Each row comes from the steps of one walk. Every step used is in the known rows, and no mark comes twice. Write the walk behind each row, first mark first.
Known rows
somi/pazed/pubitus/gada/vuvog: [ -1.0  39.1  32.2  29.9  19.0   4.2  19.5   8.3  11.6 -25.3  -1.1 -34.4
   3.0 -28.6  -2.7  -4.6 -15.6  14.8   9.5]
pubitus/gada/vuvog/pazed/dapu: [ -7.8  24.8  26.9  25.8  43.1  -2.2  17.2 -11.9  29.2   7.9  -3.9 -20.4
 -13.8 -40.2  -9.7  -5.1   2.2  24.4  24.6]
somi/vuko/vuvog/gada/pubitus/pazed/dapu: [ -5.9  22.4  10.9  13.4  61.7 -17.1  34.3  -0.7  19.3 -26.5 -14.5 -66.9
 -17.2 -75.9   8.5  26.2   8.3  38.5  13.1]
vuko/somi/pazed/pubitus/gada/vuvog: [-12.9  35.5  19.6  31.7  27.2 -17.7  24.9  -1.9  -0.1 -28.6  -6.8 -31.6
 -15.1 -52.2  -8.2  -2.9 -20.8  19.6  14.3]
vuko/somi/pazed/vuvog: [-23.5   5.5  -1.3  15.8  22.7 -15.3  18.4 -17.5   6.1 -15.6 -15.3  -8.7
 -33.9 -35.6   7.1   5.1 -28.8   1.7  17.4]
gada/pubitus/pazed/dapu: [  9.0  19.7  16.2   6.7  39.5  -8.3  14.6   1.4   7.2 -17.4   3.2 -23.3
   0.6 -25.3  15.4  -0.8   4.1   7.9   8.4]
dapu/pazed/vuvog/gada/pubitus: [  2.7   2.1  21.2  26.4  38.9  12.6   9.0  10.3  28.7 -15.7  -0.9 -25.0
 -24.3 -48.8  12.7  18.9 -11.3  11.2  17.7]
somi/pazed/vuvog: [-10.0   8.8   9.5  14.0  15.2   5.1  12.5  -6.3  18.2 -11.8  -9.8 -11.0
 -16.4 -12.9  11.7   4.2 -24.3  -3.4  14.0]
vuvog/gada: [  0.5  -9.8  15.0  17.8  17.2  -0.6  -2.2   6.3   2.8   8.6   1.1   0.9
  -1.1 -20.8  -4.7  16.0  15.1  11.2   8.1]
dapu/pazed/pubitus/gada/vuvog: [ 14.0  21.8  14.6  14.5  18.3   6.5   1.1  12.0  17.0 -31.8  -6.7 -36.5
  -3.5 -38.3   5.3  -9.7 -16.3  10.0   5.7]
vuko/vuvog: [ -6.0   8.1 -22.1   3.9   1.8  -9.2   6.8  -1.1   6.6 -16.4  -7.7 -15.8
 -15.4 -15.1  -2.3  14.0 -19.8  -0.4  11.0]
somi/pazed/vuvog/gada: [ -9.5  -0.2  24.0  31.7  32.8   4.5  10.5   0.2  20.7  -2.9  -8.4  -9.6
 -17.8 -33.2   7.2  21.1  -8.6   6.7  21.5]
somi/vuko/vuvog/pazed/dapu: [-26.7  23.3  -1.9  -4.3  32.7 -10.3  27.4 -15.7  33.0 -13.0 -11.3 -54.7
 -25.1 -43.9   1.8   3.0  -2.8  39.3   0.0]
vuko/somi/pazed/pubitus/gada: [-15.5  26.2   9.1  30.1  17.0 -18.5  15.1  -4.4 -12.1 -38.7  -6.7 -27.5
 -10.0 -36.1  -6.0   2.6 -15.1  14.5  -1.9]
pubitus/gada/vuvog/pazed: [-12.3  18.3  17.2  11.6  21.1  13.3  19.2  -7.5  20.7  13.9  -1.5 -17.9
 -23.8 -36.4 -11.2  -9.9 -13.1  25.0  26.7]
somi/pazed: [-17.4  12.2   8.5  -0.9  10.4   9.8   5.6   2.7   5.3   2.8  -1.1  -5.3
  -2.4  -2.9  11.0  -6.3 -12.9   9.8  -4.6]
vuko/somi/pazed/pubitus: [-16.1  21.0  12.1  12.1  11.5 -17.3  13.5   1.7  -5.4 -30.8   4.4 -23.3
  -8.9 -25.8   5.4  -5.7 -12.2  15.4  -6.0]
dapu/pazed: [ -2.7  -4.9  -8.4 -17.2   9.6  12.2 -12.2   5.4  10.6  -4.0  -7.0  -7.6
  -8.3 -12.9  20.2 -12.4 -11.1   4.5  -8.8]
somi/vuko/vuvog/pazed: [-29.9  16.5 -10.9 -18.1   9.2   6.8  30.9 -11.8  24.2  -6.5  -9.0 -52.7
 -34.3 -40.1   0.3  -2.8 -16.1  40.5   2.6]
pubitus/pazed: [  6.5  -7.7  -8.0 -17.9   9.3   1.0  -0.6  -3.1  -3.8  -7.6  -7.0  -7.5
  -8.0 -16.3  17.5 -10.3  -6.9  -1.1  10.5]
pazed/pubitus/gada/vuvog: [ 17.2  27.1  23.0  31.4   9.2  -7.0  13.7   5.5   5.7 -28.9   0.0 -29.5
   4.9 -24.9 -14.6   3.3  -3.9   5.5  15.4]

Write each row's walk
[  5.3   2.8  21.0  10.7  33.5   6.5  14.8  11.0   2.1  -2.5   6.7 -18.9
 -10.7 -42.5   9.9  10.0   3.8  18.5  19.1] | vuvog/gada/pubitus/pazed
[  4.7 -18.6   6.7  16.4  31.3   6.8  -8.6   2.9  25.9  -9.6 -13.0 -13.4
 -23.8 -43.0  16.7  15.0  -7.8   2.2  17.0] | dapu/pazed/vuvog/gada
[  0.2  25.2  33.6   7.0  10.0  10.0  19.0   9.0  27.2 -10.2  21.1 -32.1
 -11.5 -25.7  -1.8 -17.9  -6.9  24.6  17.2] | gada/vuvog/pazed/pubitus
[-13.2  13.4  19.3  -5.5  15.5  16.5  18.1  -1.5  26.5  21.2  10.0 -13.0
 -22.8 -26.4  -0.9 -18.8 -10.0  24.8  21.9] | gada/vuvog/pazed
[ -0.9  11.2   0.1  13.5  37.2  -1.6  21.0  10.3   8.0 -18.9  -1.4 -35.4
 -25.9 -59.0   6.8  23.9 -14.7  18.3  29.7] | vuko/vuvog/gada/pubitus/pazed
[  2.7  14.7   8.3  19.8  15.5   0.1  11.4  -4.5   6.0   3.1 -10.7 -10.3
  -6.3 -26.8 -13.6   2.9  -7.7   5.6  21.1] | pubitus/gada/vuvog
[ 10.0   9.3  30.6  24.1  57.0  -8.6  11.2   6.9  10.4  -8.6   4.4 -22.2
  -1.0 -45.9  11.4  15.1  19.1  18.6  16.0] | vuvog/gada/pubitus/pazed/dapu
[  6.2   7.1  28.9  43.6  30.0   0.7  21.7   5.0  17.5 -11.6   5.3 -17.1
 -16.1 -35.6  -7.4  31.0  -0.6   6.7  26.7] | pazed/vuvog/gada/pubitus
[ 14.6 -20.8   7.2  15.9  31.8  -3.8   3.8  -6.0  11.1 -14.0 -13.3 -12.8
 -23.9 -45.5  13.4  17.9  -3.3  -3.6  36.6] | pubitus/pazed/vuvog/gada
[-16.2  18.1  -3.3   9.9  30.3 -10.3  11.0  -9.3  29.4 -10.8  -1.1 -26.2
 -24.3 -29.4   1.5   6.2 -10.3  20.5  14.1] | vuko/vuvog/pazed/dapu
[  4.6  -8.5  -7.8  -0.7  13.6   8.5  -5.7  -3.9  23.0 -19.0 -14.1 -14.2
 -21.1 -21.7  21.2  -1.3 -23.3  -8.8   9.1] | dapu/pazed/vuvog
[ -1.1  15.7  22.8   5.6  -0.5   6.7   8.7   6.7  15.6 -20.2  21.5 -26.6
  -7.4  -8.6   0.6 -12.0  -1.9  20.9   0.8] | vuvog/pazed/pubitus
[-24.4  15.9  27.2  42.7  48.0 -10.3  33.4  -3.4  12.0 -11.8  -1.3 -20.6
 -36.8 -62.9  -1.0  25.1 -17.1  21.4  27.1] | vuko/somi/pazed/vuvog/gada/pubitus
[ 11.9   7.5   5.8  -4.5   2.5   6.8 -11.1  16.0  12.0 -34.5   5.4 -27.1
   3.1 -11.5  18.6 -12.9  -7.9   4.6 -15.5] | dapu/pazed/pubitus
[-30.3   9.0  -2.9   0.2  16.8 -10.3  11.5  -7.9  -6.2  -0.4  -7.0  -3.2
 -20.3 -26.9   5.9  -6.0 -16.5  14.3  -0.9] | vuko/somi/pazed
[  4.6  12.8   7.2  -7.3  17.1   7.7  16.7   4.9  -0.2 -12.3   5.9 -19.4
  -8.8 -21.6  13.6  -6.0 -10.1   8.6  11.2] | gada/pubitus/pazed
[ 12.2  12.2   3.2  12.8   8.4   4.3  -9.1   9.5   6.0 -42.0  -6.6 -33.3
   1.8 -21.1   6.7  -3.8  -9.3   5.2  -9.9] | dapu/pazed/pubitus/gada
[  0.4  20.8  20.6  23.0   5.1   6.1  11.3   0.2   9.9 -27.4   9.8 -31.8
  -7.2 -19.6  -9.7  -3.6  -4.1  19.4   5.7] | vuvog/pazed/pubitus/gada
